Each row was made from one walk, in order. Every step used is in the known rows, and no mark comes twice. Write each row's walk.
In the rows, 128 means zero.
Known rows
vumu ruko logi bovel kabub: [111  97 142 125 162 103 142 165 136 112 198  10 141 119 107 131 122 106
 136 177  90  82]
kabub bovel: [122 135  88 125 142  93 140 135 131 124 143  99 138 162  84 131 105 117
 100 154 137 156]
logi bovel kabub: [120 135 142  97 149  95 132 148 136 123 176  70 134 176  99 104 115  90
 138 158  67 127]
nosuk ruko logi biperen: [ 97  81 122 198 161 119 155 161 127 125 117  77 136 161 134  82 100 110
 112 160  99 108]
logi bovel vumu ruko dirod: [ 81  90 142 124 189 124 138 167 146 116 200  28 135 130 138 100 110 120
 170 138 126 105]
vate vumu bovel kabub: [136 159 115 125 164 128 145 153 150 122 210  94 143 200 134 147 110  91
 126  93 113 125]
nosuk ruko logi bovel kabub: [113 104 154 142 189  99 158 157 132 115 159  32 136 147 101  90 103  79
 125 174  74 115]
rolef nosuk ruko logi bovel: [ 94  75 134 149 210  92 153 124 120 131 143  44 139 104 142  94  97 106
 121 160 110  93]
vate vumu: [127 136 108 146 150 130 155 149 131 133 141 126 136 185 143 114 114 100
 123  82 128 129]
vate vumu bovel kabub ruko: [141 156 111 122 184 133 155 176 153 135 188 101 140 216  99 156 107  87
 116  84 133 159]
logi bovel vumu: [ 90 117 140 120 154  97 134 150 130 126 138  61 125 142 158  80 107 112
 166 153 119 141]
bovel kabub: [120 134 127 128 126 129 145 139 134 130 165 106 144 172 104 120 119  92
 129 143  93 137]
bovel vumu ruko: [ 73 111 119 151 130 140 139 147 140 124 162  81 143 122 160 118 121 120
 154 130 164 120]
nosuk ruko: [ 97 124 123 159 146 135 148 136 139 131 122 119 144 171 111  99 106  91
 100 125 129 132]
bovel vumu ruko nosuk rolef: [ 84  95 132 143 160 133 143 151 136 138 186 104 140 111 155 101 125 140
 136 117 214 122]
vumu ruko nosuk: [ 98 122 120 140 155 138 136 144 146 141 179 104 150  97 129 124 120 141
 126 111 149  89]
kabub bovel vumu ruko: [ 86 122  89 133 147 103 137 145 139 111 176  69 141 131 125 131 110 124
 136 150 183 149]
kabub ruko nosuk rolef: [126 106 130 130 173 124 155 167 131 163 134 151 136 163  76 109 118 128
  89 113 193 159]
nosuk ruko logi: [101  92 130 187 165 133 166 148 126 130 110  77 144 130 123 105 105 103
 107 155 132 114]
rolef nosuk ruko dirod: [ 95  85 120 154 206 146 160 115 134 137 172 105 151 144 120  99  97  98
 119 112 122 111]
logi bovel: [111 124 134 112 149  95 127 148 134 130 138  83 130 161 110 100 111 111
 123 144  99 117]
rolef nosuk ruko logi biperen: [ 89  64 112 189 184 110 154 128 118 132 137  77 143 134 158  84  97 114
 118 152 104  93]
rolef nosuk ruko: [ 88 105 111 152 174 126 148 102 131 138 140 119 150 141 136 103 103  97
 108 121 133 119]
vumu bovel kabub: [120 146 125 123 142 129 129 142 150 126 197  82 147 172 113 150 112 103
 123 147 111 124]
rolef nosuk: [101 103 105 135 148 122 140 107 123 145 147 116 146 130 143 123 112 116
 127 129 126 114]

Which walk is each row?
[ 81  87 149 165 192 103 161 159 126 119 123  25 127 115 161  68  95 104
 156 169 129 126]
nosuk ruko logi bovel vumu
[132 124 132 122 196 151 152 176 157 137 207  72 147 191  59 155 103 101
 122 131 120 149]
vumu bovel kabub ruko dirod
[127 144 123 119 159 131 139 165 153 138 177  92 145 188  73 160 109  98
 111 138 130 155]
vumu bovel kabub ruko
[126 100 148 126 163  94 151 159 123 121 164  25 134 134 108 110 112 101
 145 187  66 114]
ruko logi bovel kabub
[100  82 142 143 189  98 163 186 119 135 109  29 120 119 133  95 102 120
 163 169 144 155]
kabub ruko logi bovel vumu
[122 109 131 135 159 121 145 143 128 151 154 142 139 147 112 100 120 132
 103 118 172 128]
ruko nosuk rolef
[105  84 141 137 213  90 157 124 122 123 180  34 142 119 124  95 100  84
 132 171  83 101]
rolef nosuk ruko logi bovel kabub
[146 123 119 149 200 132 173 188 140 132 176  63 139 177 112 164 106  96
 124 111 138 138]
vate vumu bovel kabub ruko logi
[120  88 138 135 184  99 156 184 124 141 107  45 126 139  88 117 107 117
 123 163 118 134]
kabub ruko logi bovel
[ 91  91  97 160 161 105 156 156 126 109 164  25 139  87 135 140 107 135
 146 178 181 131]
kabub bovel vumu ruko logi
[121 116 115 139 182 130 152 161 141 140 200 134 143 159 132 120 128 125
 101  58 196 104]
vate vumu ruko nosuk rolef
[ 80  76 124 177 146 138 157 159 126 121 150  40 141  85 172 127 119 131
 163 158 170 101]
bovel vumu ruko logi
[113  83 102 184 161 119 152 181 131 119 169  65 137 162 166 121 117 122
 130 107 112  76]
vate vumu ruko logi biperen
[131  98 132 151 159 133 173 173 123 139 133  72 139 151  79 136 114  99
 126 162 117 149]
bovel kabub ruko logi
[129 147 132 117 192 132 144 164 155 150 192  98 145 144  90 144 104 122
 125 124 138 147]
vumu bovel kabub ruko nosuk
[ 96 110 103 125 177  94 143 148 135 126 198  90 139 120 117 115 114 146
 121 137 230 151]
kabub bovel vumu ruko nosuk rolef
[127  85 124 160 158 116 160 187 124 136 141  71 133 183  91 113 110 106
 131 166  80 144]
bovel kabub ruko logi biperen
[102  85 134 138 162 102 137 166 135 120 160  21 138 101 124 128 119 125
 128 168 116  72]
vumu ruko logi bovel
[127  97 124 155 171 116 145 189 141 131 173  51 137 180  99 145 101 117
 124 176  99 131]
vumu bovel kabub ruko logi biperen
[ 84  96 146 111 183  95 132 160 140 132 196  69 130 114 149  82 121 139
 143 129 189 117]
logi bovel vumu ruko nosuk rolef
[116  90 141 139 164  93 146 161 121 129 130  38 130 120 124 109 109 121
 131 171 100  99]
ruko logi bovel
